In the rows, zero is written as 128.
Known rows, with every step that occurs
tinan/tegif/pifov/zezo: [146 150 129 142 132 136 136 169 100 164 134 146 118 139  84 181 127  96
 145  54 175 201  59 182 135 181 138 133]
buba/zezo: [114 117 106 115 137 130 140 175  91 135 118  99 108 122 141 149 152  96
 176  88 117 174  80 147 126 164 143 138]
pata/zezo/tinan: [127 155 127 113 126 149 144 129 111 130 126 118 127 143 113 134 138  94
 139  78 109 155  64 156 130 144 128 111]
pifov/pubi/buba/tegif: [151  81 110 121 137 132 125 181 128 192 109  90 103  88 106 188 163 126
 155  87  79 156 121 178 121 181 127 124]
pata/zezo/pifov/pubi/tinan: [107 135 109 112 113 152 132 150 108 189 116 123 112 153 101 134 124 115
 147  82 136 147  62 179 109 165 140 124]
pata/zezo/pifov: [102 162 126 125 107 141 139 138 103 154 123 130 124 140 114 160 117  93
 154  75 131 171  61 167 112 158 155 104]
kanete/zezo: [107 140 100 137 118 119 141 176 107 143 105 108 120 140 141 153 138  78
 129 112 118 173  90 159 130 170 130 132]
pubi/buba/zezo: [127 111 117 116 147 130 143 177 101 151 119  83 100  95 147 146 154 110
 177  86  91 177  97 161 123 180 131 128]
tinan/zezo/buba/tegif: [131 108 113  87 108 134 135 131 117 172  95 124 122 124 113 189 145  85
 149 113 133 159  93 143 128 150 145 118]
buba/tegif/tinan/zezo: [161 134 126  95 137 131 138 159 125 161 127 138 117 110 114 173 121 114
 178  80 150 161 135 145 146 153 138 130]
zezo/buba/tegif/pifov: [139 123 130 108 123 135 156 130 102 171  98 119 115 141  84 233 146 104
 125 115 105 168 106 168  96 147 106 118]
zezo/pata: [137 108 102 102  91 147 152 161 115 161 110  89 102 163 111 151 138  76
 114  75 101 176  84 156 125 134 137 128]
kanete/guze: [118 123 114 139 117 138 126 147  97 128 102  91 127 121 122 166 129 108
 127 112 105 181  89 173 121 163 105 117]
kanete/zezo/pata: [128 128  83 121  92 129 157 176 117 150  99 102  94 173 139 147 139  55
 100 103  98 181  87 158 120 155 131 144]
zezo/tinan: [122 113 109 108 103 154 142 137 119 136 108 114 116 144 106 140 144  99
 129  82 105 159  78 153 122 139 121 122]
ziga/guze/kanete/zezo/pata: [159 133  86 138 150 156 137 202 115 125 134  86  97 170 152 159 151  53
 128 108  77 156  74 171 109 161 126 140]
kanete/zezo/tinan/tegif: [127 127  90 122 107 142 138 141 135 107  81 144 112 144 116 145 136  78
 128 112 120 179  63 153 148 174 141 133]
tegif/pifov/zezo/pata: [156 142 112 127 103 139 163 183  93 187 146 121  89 183  97 167 134  71
 104  43 134 196  72 183  96 156 112 151]
zezo/pifov/pubi/buba: [116  85 111 130  96 134 134 169 128 198 111 114  99 127  96 158 139 115
 128  58 104 165  87 188  89 181 135 126]
guze/ziga: [121 124 136 140 125 150 125 171 101 140 132  96 121 129 107 178 148  95
 128 101 118 178  81 159 122 149 132  88]
guze/kanete: [121 128 118 112 155 152 125 178 137 135 132  96 142 132 117 163 152  88
 152  97 117 161  76 185 134 155 138  98]
ziga/guze/kanete/zezo/buba/tegif/bekub: [148 140 106 133 198 150 142 182 101 124 131 121 112 142 159 225 133  82
 143 142  82 126  99 182  91 165  98 126]
pifov/pubi/tinan/zezo: [130 104 104  98 107 134 129 175 118 197 111 112 123 136 105 113 138 109
 146  83 167 146  91 158 146 158 131 139]
ziga/guze/kanete/zezo/pifov/votu: [120 127  81 189 153 166 129 202 115 153 145 121 101 150 159 170 136  94
 163 101 102 163  65 184  66 185 129 155]
pifov/zezo/tinan/tegif/buba: [167 138 124 124 130 155 142 145 121 174 132 155 106 142  99 145 124  83
 139  43 160 184  59 171 137 184 127 122]
zezo/tinan/tegif/pifov: [154 128 128 116 105 145 155 126 126 127  96 152 121 144  66 174 130 105
 125  77 135 184  74 165 136 151 120 122]
tinan/zezo/pifov/pubi/buba/tegif/bekub: [153 100 110 113 106 118 150 181 130 200 114 170  99 100 114 191 108 116
 153  60 131 151 127 186 100 183 124 133]
tinan/tegif: [128 117 121 117 120 142 126 147 122 138  98 114 133 120  99 165 131 101
 155  85 142 182  69 156 165 160 164 110]
ziga/guze: [136 125 122 145 136 149 127 167  78 150 134  78 119 126 125 162 139 111
 159  73 107 148  86 146 123 145 131 126]

Rows
[129 125 144  90 126 129 151 136 120 177 123 130 123 163 105 148 115  97
 124  72 167 154  89 149 122 139 131 132] -> tegif/tinan/zezo/buba
[158 111 106 109 133 142 144 169 108 192 106 113 105 126  77 194 148 135
 147 108 117 153 130 180 117 161  96 137] -> buba/tegif/pifov/pubi/tinan
[156 110 115 132 129 117 146 179 109 183 113 123 108 125  75 219 154 116
 135  85 114 160 120 178 110 164 110 139] -> buba/tegif/pifov/pubi
[135 111 103 136 125 104 157 167 109 183  90 135  96 163  95 227 158  84
  94 129 103 158 103 179  82 179  98 153] -> kanete/zezo/buba/tegif/pifov/pubi
[142 139 141 105 128 125 146 163 121 164 137 133 126 138 112 135 111 106
 151  59 173 162 111 149 145 147 138 133] -> tegif/tinan/zezo
[111 114  88 123  84 167 141 154 122 210 114 139 110 140 125 120 110 123
 168  85 169 176  84 160 105 158 136 148] -> pubi/tinan/zezo/pifov/votu
[155 114 116 150 114 155 162 143 129 159 110 153 114 146  78 172 128 123
 130  70 138 190  70 170 116 156 113 150] -> zezo/tinan/tegif/pifov/votu
[136 103  95 101 125 149 137 141 119 102  93 133  99 125 116 142 148  97
 172  88 118 180  55 141 145 167 155 140] -> buba/zezo/tinan/tegif
[147 134 131 120 149 118 162 173  91 172 127 109 108 122 142 157 137  90
 164  74 130 172 100 154 123 177 121 125] -> tegif/buba/zezo
[102 120 116 120 127 150 130 153  91 185 133 103 109 167 116 159 145  81
 123  71 137 172  45 169  98 163 134 131] -> pifov/zezo/buba
[125 122 130 159 125 150 117 159  91 115 120  91 117 118 116 188 137 102
 114 130 100 192  82 176 109 163  99  90] -> kanete/guze/ziga
[156 132  93 139 165 168 117 166 133  84 117 128 116 142 131 157 148  77
 154 117 100 153  53 167 137 178 135 129] -> ziga/guze/kanete/zezo/tinan/tegif
[154 125 119 109 135 132 168 150 103 152 121 127  96 136 131 141 141  88
 150  72 112 165  94 149 112 168 105 133] -> tegif/buba/zezo/tinan
[156 129 135 118 155 137 138 159 130 192 136 138  92 111  99 188 124 137
 166  63  98 150 116 192  96 187 135 124] -> pata/zezo/pifov/pubi/buba/tegif/tinan
[139 121 116 124 128 136 129 159 122 191 118 126 100  98 108 191 142 117
 166  79  86 158  95 188  99 190 144 113] -> pata/zezo/pifov/pubi/buba/tegif
[166 130 136 120 136 131 153 160 111 173 112 107 113  87  98 216 144 128
 154  99  87 179 142 182 115 172 100 109] -> pubi/buba/tegif/pifov
[133 110 104  63 114 158 132 121 116 184  88 112 118 126 115 165 138 104
 161 138 135 153 103 145 136 145 127 117] -> pubi/tinan/zezo/buba/tegif
[158  97 107 123 125 123 155 163 116 132 102 156  89 147  77 167 153 104
 139  67 131 174  61 165 119 178 126 166] -> buba/zezo/tinan/tegif/pifov/pubi
[188 129 108 117 122 147 156 183 106 200 139 111  72 129 105 200 146  93
 133  64  86 198 114 194  92 178 102 139] -> pubi/buba/tegif/pifov/zezo/pata
[138 150 128 109 128 154 137 118 127 115 108 136 131 131  97 144 130  94
 150  81 129 169  43 154 162 154 155 105] -> pata/zezo/tinan/tegif
[174 135 114 122 135 156 148 158 110 173 138 135  86 111  99 188 151 115
 147  71  91 181 112 191  90 183  82 132] -> pubi/buba/tegif/pifov/zezo/tinan
[135 108 108 104 105 159 133 126 136 121  92 131 120 133  90 148 135 100
 142  83 125 174  61 152 153 151 149 116] -> zezo/tinan/tegif
[149 127  95 120 143 147 135 175 160 182  98 162 109 155 108 159 120  81
 136 116 156 166  74 209 123 213 131 117] -> guze/kanete/zezo/pifov/pubi/tinan/tegif/buba
[151 129 132  97 108 121 158 132 108 180  99 144 121 135  88 215 137  89
 132 108 144 169 106 157 111 150 116 123] -> tinan/zezo/buba/tegif/pifov
[ 93 125 106 122 115 124 148 148 106 155  93 105 117 167 133 164 143  69
 101 126 111 166  70 159 107 163 125 131] -> kanete/zezo/buba
[113 100 103 122  70 118 133 171 124 191 109 154 111 148  96 145 127  89
 135  51 166 163  74 163 109 168 158 142] -> tinan/zezo/pifov/pubi
[152 131 121  74 114 144 155 120 106 190  92 132 118 135  91 192 131 110
 142 131 147 161 116 159 118 146 101 122] -> pubi/tinan/zezo/buba/tegif/pifov
[157 103  82 155 164 150 112 207 131 158 126 116  84 107 140 205 160 100
 168 116  58 144 103 200  75 214 126 136] -> ziga/guze/kanete/zezo/pifov/pubi/buba/tegif
[158 134 113 124 207 159 128 170 116 129 137 106 101 149 142 212 145  94
 155 136  83 131 104 172  92 169 111 136] -> ziga/guze/kanete/zezo/buba/tegif/tinan
[175 126 139  94 148 132 141 163 135 177 130 125 111  82 120 169 124 128
 181  79 125 164 149 161 141 169 126 122] -> pubi/buba/tegif/tinan/zezo
[172 111 106  93  81 128 169 176 118 212 110 127  96 181  79 134 129  89
  99  70 156 163 102 172 121 145 104 157] -> tegif/pifov/pubi/tinan/zezo/pata
[183 120 109  77 111 139 153 162 135 169 121 133  90 144 112 168 121  90
 149  73 130 169 130 146 136 139 140 144] -> buba/tegif/tinan/zezo/pata
[138 114  73 140 150 173 104 184 130 141 108 132  98 152 119 156 134 100
 163 119 127 148  53 188 116 198 147 141] -> ziga/guze/kanete/zezo/pifov/pubi/tinan/tegif
[141 147 118 133 115 147 152 159  96 160 146 144 102 165  91 155 141  95
 119  48 136 181  69 180  92 160  93 145] -> tegif/pifov/zezo/tinan
[130 157 141 102 161 136 158 135  93 156 122 130 127 134 126 212 114 100
 142 105 111 142  89 170 115 143 117 103] -> pata/zezo/buba/tegif/bekub
[105 148 143 110 138 137 144 125  97 161 119  97 135 156 114 165 136  86
 125  95 120 155  50 160 120 145 138 102] -> pata/zezo/buba
[123 127  99 122 115 162 129 159 105 154 140 122 102 153 115 128 146  89
 137  54 125 170  59 166 109 161 122 139] -> pifov/zezo/tinan
[136 108  96 165 155 143 121 209 125 162 135 111  95 134 139 167 149  91
 142  92  79 144  78 203  75 208 123 138] -> ziga/guze/kanete/zezo/pifov/pubi/buba
[161  83 111 112 151 130 160 178 127 138 110 149  85 113 118 148 132 119
 149  57 107 156  79 177 125 187 118 153] -> pifov/pubi/buba/zezo/tinan/tegif/bekub
